Each row comes from the steps of one walk. Every step used is in the known rows, and no mark comes twice. Write the walk behind each row, first mark first.
Known rows:
W H R: [ 0.27  0.35 -0.42  0.33 -0.14 -0.01 -0.09 -0.12 -0.06  0.00 -0.06 -0.33
  0.32 -0.15  0.06 -0.29 -0.33 -0.25  0.27 -0.02  0.63  0.13 -0.29  0.43
  0.32]
R J: [-0.12 -0.60 -0.38  0.11  0.11 -0.29 -0.06 -0.24  0.30  0.26 -0.32 -0.47
 -0.42  0.18  0.20  0.34  0.23 -0.44  0.41  0.02  0.11 -0.03  0.14  0.62
 -0.10]
U V J N E: [-0.17 -0.08  0.05 -0.27 -0.20  0.07  0.12 -0.29  0.25  0.21 -0.19 -0.11
 -0.16  0.30  0.45  0.31  0.46 -0.30  0.07  0.14 -0.36 -0.18  0.23  0.31
 -0.08]
U R H: [-0.01  0.30 -0.16  0.23  0.04 -0.32 -0.18  0.12  0.14  0.20  0.15 -0.27
  0.07  0.15  0.27 -0.31 -0.16 -0.22  0.15  0.12  0.50  0.11 -0.14  0.52
  0.31]
V J: [ 0.06 -0.43 -0.06  0.00 -0.07 -0.14 -0.06 -0.40  0.36  0.20 -0.08 -0.23
 -0.30  0.18  0.41  0.40  0.19 -0.23  0.52  0.08  0.37  0.29  0.08  0.56
  0.02]
H R U V J N E: [ 0.15  0.17  0.13  0.15  0.07 -0.06  0.27  0.03  0.40  0.12 -0.14 -0.10
 -0.03  0.21  0.18  0.32  0.02 -0.34 -0.14  0.23  0.03 -0.25  0.10  0.07
  0.35]
W H V J R: [ 0.06  0.15 -0.47  0.32 -0.35 -0.12 -0.15 -0.37  0.03  0.17 -0.09 -0.28
  0.32  0.07  0.31 -0.03 -0.15 -0.22  0.03 -0.08  0.21  0.20 -0.23  0.33
  0.25]
E N: [ 0.10  0.22 -0.10  0.07  0.03 -0.37 -0.08  0.14  0.28 -0.26  0.03 -0.56
 -0.39  0.25 -0.02  0.00  0.30 -0.64  0.72  0.18  0.71  0.30  0.25  0.57
  0.17]
U R H V J N E P M: [-0.15  0.08 -0.09  0.28 -0.01 -0.20  0.17 -0.20  0.10  0.06  0.17 -0.29
  0.21  0.19  0.27 -0.08 -0.05 -0.08 -0.17  0.03  0.13 -0.20 -0.08  0.37
  0.29]
N E: [-0.05 -0.41  0.07  0.39  0.04  0.10  0.26 -0.20  0.00 -0.07 -0.10 -0.15
 -0.30 -0.17  0.50  0.32 -0.07 -0.16  0.49  0.03  0.83 -0.16  0.15  0.39
 -0.23]
V J N E P M: [-0.02 -0.69  0.18  0.24  0.10  0.08  0.46 -0.62  0.22 -0.01  0.04 -0.20
 -0.29  0.12  0.20  0.54  0.38 -0.12  0.30  0.16  0.14 -0.15  0.17  0.53
 -0.09]
E P M: [-0.28 -0.48 -0.15  0.45  0.04  0.05  0.34 -0.59 -0.43 -0.08  0.07 -0.48
  0.07 -0.28  0.03  0.14  0.07 -0.29  0.46  0.19  0.21 -0.07  0.27  0.69
 -0.05]
R U: [ 0.00 -0.08 -0.02  0.38  0.04 -0.14  0.18 -0.04  0.08  0.43 -0.07 -0.16
 -0.37  0.04  0.40  0.35 -0.08 -0.61  0.28  0.21  0.27  0.16  0.33  0.37
  0.13]
R U V J N E: [-0.06 -0.09  0.15  0.03 -0.08  0.10  0.27 -0.20  0.31  0.48 -0.19 -0.05
 -0.39  0.24  0.56  0.58  0.22 -0.54  0.03  0.27 -0.33 -0.11  0.45  0.19
  0.03]
U R: [ 0.16  0.23 -0.01  0.12  0.10 -0.39 -0.21  0.15  0.10  0.12 -0.05 -0.17
  0.10  0.23  0.10 -0.14  0.16 -0.19  0.22  0.10  0.36  0.00 -0.09  0.45
  0.24]
H V J: [-0.19 -0.10 -0.31  0.01 -0.32 -0.34  0.03 -0.30  0.17  0.15 -0.15 -0.30
  0.08  0.30  0.49  0.25  0.13 -0.25  0.00 -0.17  0.14  0.09  0.01  0.19
  0.18]
V U R H W: [ 0.12  0.28  0.09 -0.22 -0.05 -0.27  0.13  0.27  0.10  0.23 -0.04 -0.27
  0.48  0.01  0.64 -0.19  0.03  0.13 -0.10 -0.24  0.33  0.12 -0.09  0.12
  0.16]
J V U R H W: [-0.01  0.18  0.30 -0.17  0.03 -0.30  0.22  0.16  0.18  0.34 -0.24 -0.31
  0.42  0.03  0.47 -0.20  0.19  0.22  0.00 -0.10 -0.09 -0.18 -0.25  0.15
 -0.20]
J N E P: [-0.12 -0.41  0.09  0.69  0.24  0.09  0.63 -0.36  0.03 -0.17  0.04 -0.17
 -0.03  0.11  0.10  0.19  0.37 -0.18  0.09  0.37  0.41 -0.44  0.28  0.35
 -0.10]
V U R J N E P M: [ 0.13 -0.25  0.29 -0.16  0.18 -0.22  0.46  0.06  0.07  0.13 -0.20 -0.15
  0.29  0.05  0.35  0.17  0.51  0.12 -0.09 -0.10 -0.21 -0.43  0.12  0.20
 -0.01]
W H R U V J N: [ 0.29  0.39 -0.27  0.20 -0.15  0.09  0.05 -0.18  0.16  0.20 -0.11 -0.22
  0.21  0.05  0.15 -0.04 -0.15 -0.35  0.01  0.10  0.08  0.03 -0.12  0.28
  0.38]
V U R: [ 0.24  0.22  0.24 -0.25  0.03 -0.36  0.16  0.34  0.05  0.22 -0.14 -0.05
  0.40  0.06  0.49 -0.10  0.34  0.07  0.03 -0.11  0.16 -0.05 -0.01  0.15
  0.15]
U R H V J N: [-0.08  0.32 -0.18  0.17 -0.06 -0.41 -0.05  0.02  0.27  0.19  0.14 -0.25
  0.20  0.39  0.28 -0.22 -0.01 -0.17 -0.20  0.04  0.19 -0.01 -0.16  0.33
  0.41]
P M: [-0.25 -0.26 -0.01  0.06 -0.06 -0.25  0.31 -0.13 -0.64  0.08  0.10 -0.38
 -0.35 -0.43 -0.05  0.16 -0.14 -0.49  0.51 -0.34  0.17  0.04 -0.13  0.86
 -0.04]

Write each row's walk:
[ 0.11  0.22 -0.35  0.08 -0.24 -0.07  0.20 -0.12 -0.03  0.14 -0.25 -0.24
  0.48  0.07  0.44 -0.13  0.06 -0.07 -0.22 -0.28  0.01 -0.23 -0.14  0.10
  0.16] => W H V U R J N E
[-0.16 -0.59 -0.17  0.05  0.16 -0.34  0.04 -0.22  0.38  0.37 -0.45 -0.46
 -0.34  0.21  0.17  0.28  0.36 -0.30  0.38  0.10 -0.24 -0.27  0.01  0.57
 -0.31] => R J V
[ 0.21 -0.01  0.18 -0.26  0.14 -0.42  0.25  0.27  0.24  0.26 -0.24 -0.11
  0.29  0.24  0.37  0.03  0.55  0.03 -0.12 -0.09 -0.15 -0.25  0.04  0.17
  0.11] => V U R J N
[-0.01 -0.38 -0.06  0.39  0.00 -0.20 -0.22 -0.42  0.54  0.21  0.15 -0.36
 -0.11  0.20  0.31  0.37 -0.09 -0.10  0.18  0.21  0.40  0.45 -0.14  0.51
  0.14] => V J R H W
[ 0.26  0.19 -0.23  0.37 -0.09  0.30  0.17 -0.38  0.19  0.08 -0.13 -0.23
  0.28  0.01  0.22  0.05 -0.13 -0.23  0.02  0.23  0.16 -0.12  0.02  0.20
  0.28] => W H R U V J N E P
[ 0.12  0.47 -0.41  0.02 -0.38 -0.15  0.02 -0.03 -0.18  0.18 -0.18 -0.24
  0.61 -0.02  0.48 -0.31 -0.09 -0.10 -0.11 -0.29  0.18  0.04 -0.19  0.13
  0.25] => W H V U R
[-0.07  0.32 -0.24  0.12 -0.11 -0.38 -0.18  0.01  0.25  0.22  0.11 -0.28
  0.18  0.31  0.39 -0.20 -0.12 -0.15 -0.06  0.00  0.30  0.09 -0.16  0.34
  0.39] => U R H V J
[-0.09  0.19 -0.17 -0.21 -0.22 -0.52  0.15  0.17  0.07  0.21 -0.29 -0.23
  0.48  0.29  0.54  0.01  0.30 -0.07 -0.35 -0.32 -0.16 -0.20 -0.01 -0.07
  0.23] => H V U R J
[-0.09 -0.54 -0.02 -0.15  0.14 -0.35  0.18 -0.10  0.38  0.42 -0.50 -0.38
 -0.15  0.16  0.34  0.28  0.46 -0.14  0.24  0.00 -0.38 -0.31  0.03  0.41
 -0.32] => R J V U
[-0.21 -0.17  0.03 -0.16 -0.17  0.17  0.16 -0.45  0.27  0.15 -0.19 -0.16
 -0.03  0.31  0.44  0.32  0.51 -0.24  0.07  0.28 -0.39 -0.23  0.34  0.30
 -0.09] => U V J N E P
[-0.17 -0.03 -0.17  0.82  0.08 -0.31 -0.20 -0.11  0.21  0.13  0.28 -0.44
  0.12  0.01  0.09  0.01 -0.37 -0.19 -0.07  0.24  0.59  0.37 -0.25  0.47
  0.19] => J R H W
[-0.10 -0.18  0.12  0.14 -0.05  0.20  0.31 -0.36  0.32  0.42 -0.18 -0.10
 -0.27  0.26  0.57  0.58  0.27 -0.47  0.02  0.41 -0.36 -0.16  0.57  0.17
  0.02] => R U V J N E P
[-0.02  0.32 -0.23  0.17  0.01 -0.24 -0.26  0.05  0.17  0.12  0.12 -0.50
  0.22  0.15  0.30 -0.27 -0.26 -0.11  0.04 -0.09  0.61  0.25 -0.21  0.41
  0.25] => U R H W
[ 0.07  0.03  0.15  0.20  0.09  0.04  0.39 -0.16  0.20  0.05 -0.08 -0.19
  0.01  0.09  0.08  0.37  0.02 -0.32 -0.12  0.23 -0.11 -0.33  0.15  0.15
  0.32] => H R U V J N E P M
[ 0.14 -0.11 -0.03  0.00  0.20 -0.41  0.14  0.11  0.44  0.11 -0.35 -0.35
  0.14  0.16  0.02  0.09  0.17 -0.08  0.06  0.03  0.01 -0.33 -0.21  0.23
  0.11] => H R J V U
[-0.17  0.00 -0.09 -0.41 -0.30  0.00 -0.14 -0.27  0.21  0.32 -0.23 -0.20
 -0.12  0.25  0.51  0.25  0.34 -0.36  0.22  0.09 -0.31  0.07  0.20  0.39
 -0.02] => U V J
[-0.22  0.03 -0.07 -0.10 -0.24 -0.09 -0.21 -0.25  0.33  0.35 -0.06 -0.17
 -0.06  0.26  0.42  0.21  0.18 -0.31  0.03  0.29 -0.34  0.12  0.09  0.41
  0.08] => U V J R H
[ 0.30  0.37 -0.32  0.14 -0.20  0.11 -0.08 -0.18  0.15  0.23 -0.14 -0.25
  0.19 -0.02  0.25 -0.04 -0.26 -0.34  0.13  0.06  0.19  0.13 -0.12  0.30
  0.36] => W H R U V J
[-0.10  0.13 -0.14  0.34  0.00 -0.19  0.07 -0.17  0.30  0.07  0.13 -0.25
  0.27  0.33  0.35 -0.12  0.01 -0.05 -0.18  0.17  0.26 -0.17 -0.01  0.26
  0.32] => U R H V J N E P
[-0.15 -0.11 -0.20  0.27 -0.23 -0.45 -0.06 -0.26  0.26  0.16 -0.07 -0.22
  0.16  0.35  0.32  0.30  0.14 -0.21 -0.15  0.00  0.05  0.08 -0.08  0.18
  0.25] => H V J R
